Each row was made from one small tree. The marks that hang from a mark follow it in brackets, in alphabetical order. Every link used is in the known rows. Write each row's tree.
Known rows
pogi[vazuk[muru nusa]]: [ -2 -41  21   7 -14   8  32 -30  80   7 -14 -50 -14   1  -3  62  37 -21
   9]
vanetet[vazuk[nusa]]: [-14 -22 -23  42 -39  56  17 -50  48 -25  40   4 -20   1  -7  14   9  42
 -19]
pogi[vazuk[muru nusa[dabos]]]: [ 25 -28  49  43  -2  16  48 -37  50   7 -13 -70 -52   8 -18  83   0 -30
  24]
nado[vazuk[muru] vugu[nusa[dabos]]]: [ 44  17  19  15  15 -55  28  17 -40  21   8   0 -29  15 -27  12 -30 -27
  47]
nado[vugu[ravep vanetet]]: [ 19  61  -3 -56   1 -48 -46  -5   9 -23 -39  50  -5 -17  53 -22  -4  32
 -37]
nado[vazuk[muru] vugu[nusa ravep vanetet]]: [ -4  55   7 -46  25 -48 -29  72   2   5 -19  27  54 -10   1 -29 -34 -34
  12]
nado[vazuk[muru nusa]]: [ 12 -29 -17  16  19  -8   5 -11  14 -28  -6 -69 -12  22   9  30  27 -22
  49]
ravep[vugu[nado nusa vanetet[vazuk]]]: [-75  -7  10 -23 -33  76 -13  37  23  34  47  63  99 -34 -64 -58 -18  19
 -27]
ravep[vugu[nusa[vazuk[muru]]]]: [-26   4  22 -31  55 -10  25   5   1 112 -30  -6  -5  26  -6 -13  36 -62
   1]
vanetet[vazuk[muru nusa[dabos]]]: [ 19  -2  31  71  19  72  66 -33  26 -23  14 -22 -42  24 -17  57 -32 -18
  16]
vanetet[vazuk[muru]]: [-24 -20 -22   4 -12  42  41 -41  42 -25  20  33   2  54  17  42  17 -10
  13]
nusa[dabos vazuk[muru]]: [ 11 -12   7  23  40 -19  47 -43 -27  57 -36 -43 -82  51  19  75  20 -36
  24]
vazuk[muru nusa[dabos]]: [ 58  11  48  50  45  18  44 -38  25 -28 -23 -63 -82  27   3  50   0 -26
  14]
nusa[dabos]: [ 31  -8  -2  22 -17 -21   8 -75   2 -29   6 -12 -95  41  14  37   9  22
  -3]
nado[vugu[nusa]]: [ 32  31   5 -13 -34 -56   3 -17  21  21  20  47 -37  -8  -5 -31  18  41
 -41]
vugu[nado ravep vanetet[vazuk]]: [-78  -6 -36 -13 -42  55 -17  20   5 -25  12  56  85 -23   4 -25 -19  20
 -30]
nado[vugu]: [ 39  11 -22 -31 -26 -65  -7 -53  -1  -9  -7  38 -50   6  45  -3  34  49
 -16]
ravep[vazuk[nusa[dabos]] vugu[nado]]: [ 32 -59  32  29  25  57  -3   2 -72  10  12 -50  -5 -34 -23 -47  21  19
  -2]

Write each row's tree
[ -9  48 -18 -42 -19 -57 -63  50  -6   8   5  34  39 -32  -7 -49 -31  17
 -14] -> nado[vazuk vugu[nusa ravep vanetet]]
[  0  27 -43 -58 -12 -68 -68  15 -32 -22 -22  30  27 -13  44 -23 -16  26
   5] -> nado[vazuk vugu[ravep vanetet]]
[ 18   8  -9 -19  -1 -62   8  26 -10  19  10  16  10   9 -11  -7   4 -17
  32] -> nado[vazuk[muru] vugu[nusa]]
[-46 -24   1  13  10  -8  52  36 -12 100  -7 -19  24  -2 -33  -2  47 -35
 -10] -> vugu[nado nusa[vazuk[muru]]]
[-54  20 -29 -17 -30  44 -32 -16  47 -40  14  54  30  12  22   0 -21  23
 -33] -> vugu[ravep vanetet[vazuk]]
[ -4  21 -16 -27 -49  12 -27 -20  32 -14  28  75   9 -10   8  18 -17  75
 -29] -> nado[vugu[vanetet[vazuk]]]
[ 35  -5 -26 -37  -2 -37 -29  -9 -45 -16   0  39  -9  -7  59 -52  36  33
 -34] -> nado[vugu[ravep[vazuk]]]
[ 16 -12   7  79 -25  61  32 -58  20 -22  37 -12 -60   5 -23  35 -32  30
 -10] -> vanetet[vazuk[nusa[dabos]]]
[ 20  -5  59  30  63  72   0  68 -31 -26 -16 -63  29 -32 -15 -13 -12 -24
 -13] -> vugu[nado ravep[vazuk[muru nusa[dabos]]] vanetet]
[-32 -13  15 -11  -7   8 -40  44 -51  30  25 -12  48 -26 -72 -41 -37   1
  28] -> ravep[vugu[nado[vazuk] nusa[dabos] vanetet]]
[-10   7  20  29  46  27  -2  62 -48 -26 -44 -70  46 -28 -16   3 -48 -52
  43] -> vugu[nado[vazuk[muru nusa[dabos]]] ravep vanetet]
[ 11  -4  14  -3  17  40 -63  16  31 -41  11 -41  -5 -23  13 -24  29  37
 -56] -> vugu[ravep[vazuk[nusa]] vanetet]
[-47 -38 -55 -21  10 -22   9  30 -63 -22 -32  -8  77  12  34 -23  17 -62
  53] -> vugu[nado[vazuk[muru]] ravep]
[ -4  22 -42 -22 -24 -72 -25  25 -36  16   3  40  21 -18   8 -63 -13  -4
   2] -> nado[vazuk vugu[nusa ravep]]
